Known rows, with every step that occurs
bebo/koliveb/lati/kobover/kivoz/giru/vazim: [-15.0  -1.1  -6.1  -5.1  -6.2 -29.9  -1.9  -9.2   0.9   3.9  -3.0  -4.0
 -59.4  -9.3 -11.4  14.9  10.9  -2.3  11.9  -5.2   7.9 -15.3]
kobover/kivoz/giru/vazim: [-11.1   3.1   4.9  -4.3  -3.2  -1.3   0.6  -5.0   3.2  -3.3  -4.9  -1.9
 -50.4   4.5  -5.7  10.9  11.3  -3.6   7.8  -9.1   9.2  -9.1]
koliveb/lati: [  3.5  -3.5 -10.4   2.8  -5.3 -39.1  -8.6  -2.3  -1.3 -12.0   2.7   0.3
 -14.2 -20.7 -10.1   3.3   3.2   0.8  -4.2   0.9  -6.9 -17.4]
vazim/kobover/disu/giru/lati/koliveb: [ -9.5 -10.8 -33.4  -7.7  -4.5 -22.3  -6.2  10.1  -3.1 -20.5  13.9  -6.4
 -39.0 -29.7 -19.2  19.6   2.1  -2.0   1.9  15.1  -3.6   2.0]
vazim/giru/lati/kobover: [ -7.9   2.8 -15.0 -10.5  -0.4 -19.1   2.3  -3.2  -6.4 -12.3   1.3  -7.0
 -33.3  -8.8 -18.3  18.5  -1.1   0.4  19.9   8.6   2.4  -1.2]
vazim/kobover/disu/giru/lati: [ -7.5   0.6 -17.1   3.5   6.9  -1.9  -2.5   7.3   5.2 -18.0   7.2  -3.5
 -28.9 -13.8 -21.7  33.1   9.2  -3.5  19.2   5.9  -8.6  -2.0]
kobover/kivoz: [  0.4   4.5   7.1  -6.5   4.1  17.4   0.6  -2.8   6.9  -8.9  -8.6   1.6
 -41.9  -0.9  20.6  -7.1  -5.1  -7.4 -18.2 -13.5   1.8  -4.8]
koliveb/bebo/vomi: [ -5.9   3.0 -14.3  15.3  14.8 -24.4  -4.8  -2.6   6.1  -1.5   8.7  -6.6
   5.3 -23.5   0.5  33.1  35.4  -1.8  12.6   1.7   5.6  -5.1]
disu/giru/vazim/kobover/kivoz: [ -7.3   5.9   1.2 -10.2  11.9  -1.5  -7.3   2.4   9.0 -11.6 -17.8  -2.7
 -48.0  -9.4   1.7 -17.4  -7.7  -3.0  -4.8 -15.8   4.8   0.4]
disu/giru/lati/koliveb/bebo: [-16.0  -5.4 -17.2   9.4  -1.8 -29.3  -4.4  -3.5  -2.2 -14.3  13.4  -5.0
 -17.3 -43.4  -8.6  27.2  23.3   2.2  13.0   5.5 -15.3   7.6]
giru/lati/koliveb: [ -4.2 -10.7 -26.5 -12.1 -12.2 -25.9   1.1   1.7  -3.4 -25.6  17.2  -4.4
 -46.6 -17.7  -3.0  18.6   4.0  -1.7  -6.3  14.5  -0.9  -4.0]
kivoz/giru/vazim/kobover/disu: [  4.0  10.0 -13.0  -5.0  14.5  -0.1  -5.3  18.9   1.2  28.9  -1.3 -10.1
 -11.6  -7.3 -43.0  22.2   0.9   2.4  17.2  -3.2  13.5   8.0]
koliveb/lati/kobover/kivoz: [ -2.1   5.4  -5.8 -14.2   1.5 -12.4  -2.4  -1.8   3.5  -9.6 -11.5  -1.7
 -55.1 -15.2   0.2 -10.2  -7.0  -7.4 -12.3 -10.2   7.4  -9.9]
kobover/kivoz/giru/lati/koliveb/bebo/vomi: [-14.1  -1.3 -24.3   9.5   9.9 -24.7  -2.1  -4.5   4.5 -18.6  12.4  -6.7
 -29.0 -35.9   0.5  43.8  39.6  -6.0   4.0   1.7   4.8  -8.7]
disu/giru/vazim/kobover: [-11.0   1.6  -8.8  -4.8  11.6 -29.0 -11.3   7.3   3.1  -3.3 -13.8  -6.3
  -7.9 -12.9 -26.9 -14.5  -3.8   6.5  19.1  -3.2   3.3   7.3]
disu/giru/vazim/kobover/lati/koliveb: [-10.1  -8.7 -33.7  -8.8  -8.5 -47.4 -14.5   4.4  -8.5   6.8   2.3  -6.8
 -32.0 -25.8 -20.5   0.1  -6.4  -0.7  -3.7   7.3  -1.8   1.1]
disu/giru/lati/kobover/kivoz: [ -9.9   5.4  -6.4 -12.6   3.3   4.8   2.2  -1.9   6.6 -19.5  -9.2  -1.5
 -62.9  -9.1   3.1   0.9  -2.7 -10.2  -2.8  -7.0   4.2  -5.6]
vazim/giru/lati/koliveb/bebo: [-11.0  -3.9 -14.4   7.7  -1.6 -28.4  -3.7  -6.3  -6.2 -13.3  15.2  -7.0
 -19.6 -40.8  -3.7  32.6  20.5   5.2  11.6   5.3 -15.4   7.2]
disu/giru/lati/koliveb/bebo/vomi: [-13.6  -4.9 -28.4  13.6   9.7 -35.4  -7.6  -1.7   4.4 -17.0  16.0  -7.9
 -13.9 -37.7  -2.1  40.6  38.2  -3.9  12.7  10.3   0.6  -6.6]
kivoz/giru: [-18.3  -1.7   1.0   8.7  -1.9  18.8   5.1  -4.9  -7.0  -6.6  -5.0   4.9
   9.1  -9.0 -15.4  12.8  11.6  -2.0   2.6  -6.5  -2.0   0.5]
lati/giru: [-17.1  -8.1   6.2   5.9 -14.0   2.1  -0.3   4.1  -2.3 -37.8   0.9  -3.2
   8.7 -22.7   3.2 -11.0   1.3   0.7   1.1   5.0 -17.0   6.7]
vazim/kobover: [ -3.9   4.6  -7.8  -6.9  13.0 -14.7  -3.9   6.8  -0.3  -2.3 -14.3  -3.4
  12.4 -12.5 -22.0 -16.1  -8.7   7.2   3.8  -6.4   2.9  11.9]

Rows
[-10.5  -6.4 -32.3 -11.3  -9.7 -42.6  -9.3   2.0 -11.2   7.8   2.1  -6.1
 -32.3 -23.1 -24.5   6.6  -3.2  -0.2  -6.4   3.4   2.4   0.5] => kivoz/giru/vazim/kobover/lati/koliveb
[ -2.0 -12.3 -17.2   7.2  -8.4 -57.9  -8.8 -11.5  -2.6   5.9   9.2  -0.5
 -17.2 -29.9   2.0  13.3   3.6   2.9  -0.4   5.1 -14.5 -20.8] => bebo/koliveb/lati
[  4.3   7.7 -11.1  -6.0  10.4  -6.2  -7.4  22.2   2.7  17.8   0.6 -12.9
 -11.7 -11.4 -36.6  14.3  -2.8   3.5  16.5   0.8   8.7  10.7] => lati/giru/vazim/kobover/disu
[-17.6   0.0 -15.9   2.4   2.7 -22.7   0.0  -4.0  -2.3 -17.4   4.9  -5.1
 -27.3 -44.9 -12.7  25.5  22.0   2.8   5.4  -5.2  -9.5   9.4] => vazim/kobover/kivoz/giru/lati/koliveb/bebo
[ -7.2   4.5 -17.9 -15.6  -1.7 -22.1   6.7   0.6  -0.6  -9.8   0.1  -5.7
 -34.0  -4.1 -23.5  13.6   2.0  -2.2  17.1   7.2   9.2  -1.3] => giru/lati/kobover
[ -6.0   4.6   0.7 -12.5   4.6 -16.2  -6.8   2.5   7.5 -25.5 -15.6  -4.8
 -53.1 -19.0   0.6 -17.8  -6.7  -1.2  -8.9 -15.4   1.1  -3.8] => koliveb/lati/giru/vazim/kobover/kivoz
[-12.4 -14.7 -28.1  -5.6 -11.5 -22.7  -3.9   2.3  -3.5 -29.9  15.6  -3.1
 -41.4 -25.4  -5.0  16.7   4.9  -3.6  -1.3  16.5  -7.1  -3.1] => disu/giru/lati/koliveb
[-17.7   1.8   6.3   3.8   0.6  31.2   5.8  -7.1  -2.4 -13.1 -10.9   6.1
 -20.1  -9.6  -0.7   7.3   8.0  -7.2 -10.3 -16.1  -0.4  -3.1] => kobover/kivoz/giru
[-14.7 -10.8  -0.9   7.8 -17.7 -24.6  -6.3   2.6  -3.0 -46.6   2.8  -3.1
  -0.5 -37.3  -3.7  -8.5   3.5   1.3  -1.7   5.7 -21.5  -5.6] => koliveb/lati/giru
[ 10.0  10.4 -13.2  -7.9  15.3  -7.4  -7.2  20.8   3.7  31.0   0.6 -11.9
 -14.9  -3.6 -37.6  17.9  -3.1   3.2  16.1  -1.1  13.9   8.5] => giru/vazim/kobover/disu
[-10.5  -3.9   5.1  -2.9 -13.6 -22.2  -3.6   2.7   2.9 -21.1   3.5  -8.5
 -29.5  -5.0  -3.0  -2.5   6.4   1.8  15.8   5.7  -1.8  -2.4] => lati/giru/vazim
[ -9.9  -1.7  -0.9  -1.9 -16.1 -32.1  -6.5   0.5   0.6  -9.6   3.2  -8.6
 -35.9  -3.9  -6.4   4.5   5.6  -0.6  14.0   3.4  -5.1  -6.1] => kobover/lati/giru/vazim
[ -6.4  -0.7 -14.2   6.0   2.1   3.5  -1.1   5.0   5.5 -16.7  12.3  -2.3
 -33.9  -9.3 -13.8  38.6  12.2  -6.3  17.9   8.3  -9.4  -6.1] => kobover/disu/giru/lati
[-10.0  -2.8 -17.8   9.9   4.6  -3.8 -14.5  13.4  -1.2  12.1   1.1  -4.1
  -2.7 -25.9 -31.3  10.9   0.7  -5.4  18.7   8.8  -3.6   0.9] => koliveb/lati/kobover/disu/giru
[ -8.1  -4.8 -16.2   2.5  -2.5 -40.8 -14.6   4.1   2.8  21.3   6.9  -9.5
 -41.2 -13.9 -22.2  18.5   6.9  -1.4  29.1  10.5   2.5 -10.2] => bebo/koliveb/lati/kobover/disu/giru/vazim
[-11.3   2.0  -4.6  -9.4   3.7 -30.3  -6.3   8.8   1.6 -17.5 -11.8  -9.4
  -8.3 -16.3 -23.9 -16.8  -4.1   8.3  15.0  -2.7   1.6   9.9] => lati/giru/vazim/kobover
[-11.5 -10.0  -3.4   0.6 -17.9 -50.2  -8.0  -2.9   2.2 -18.7   7.9  -8.6
 -38.6 -19.3  -2.2   4.1   8.4   3.4  15.4   8.3  -9.4 -12.7] => bebo/koliveb/lati/giru/vazim
[-10.2   0.6  -8.2  -8.3   2.2 -43.8  -9.3   8.2   1.4 -21.2 -11.1  -9.3
 -13.5 -23.3 -27.3 -16.3  -3.1   8.9  13.5  -2.4  -0.9   3.9] => koliveb/lati/giru/vazim/kobover
[  1.3   9.2 -20.0  -7.1   5.7   6.2   3.8  14.7  -1.4  20.7   7.1  -8.7
 -27.7  -6.0 -41.4  39.4   5.5  -5.0  19.3   5.5  13.4   3.0] => kivoz/giru/lati/kobover/disu
[-14.4   0.7 -30.7   9.1  10.6 -48.7  -9.2  -1.9   0.5   1.7   7.7 -10.1
 -14.0 -36.4 -17.5  37.3  36.1  -1.2  12.8   2.0   7.7  -5.0] => kivoz/giru/vazim/kobover/lati/koliveb/bebo/vomi
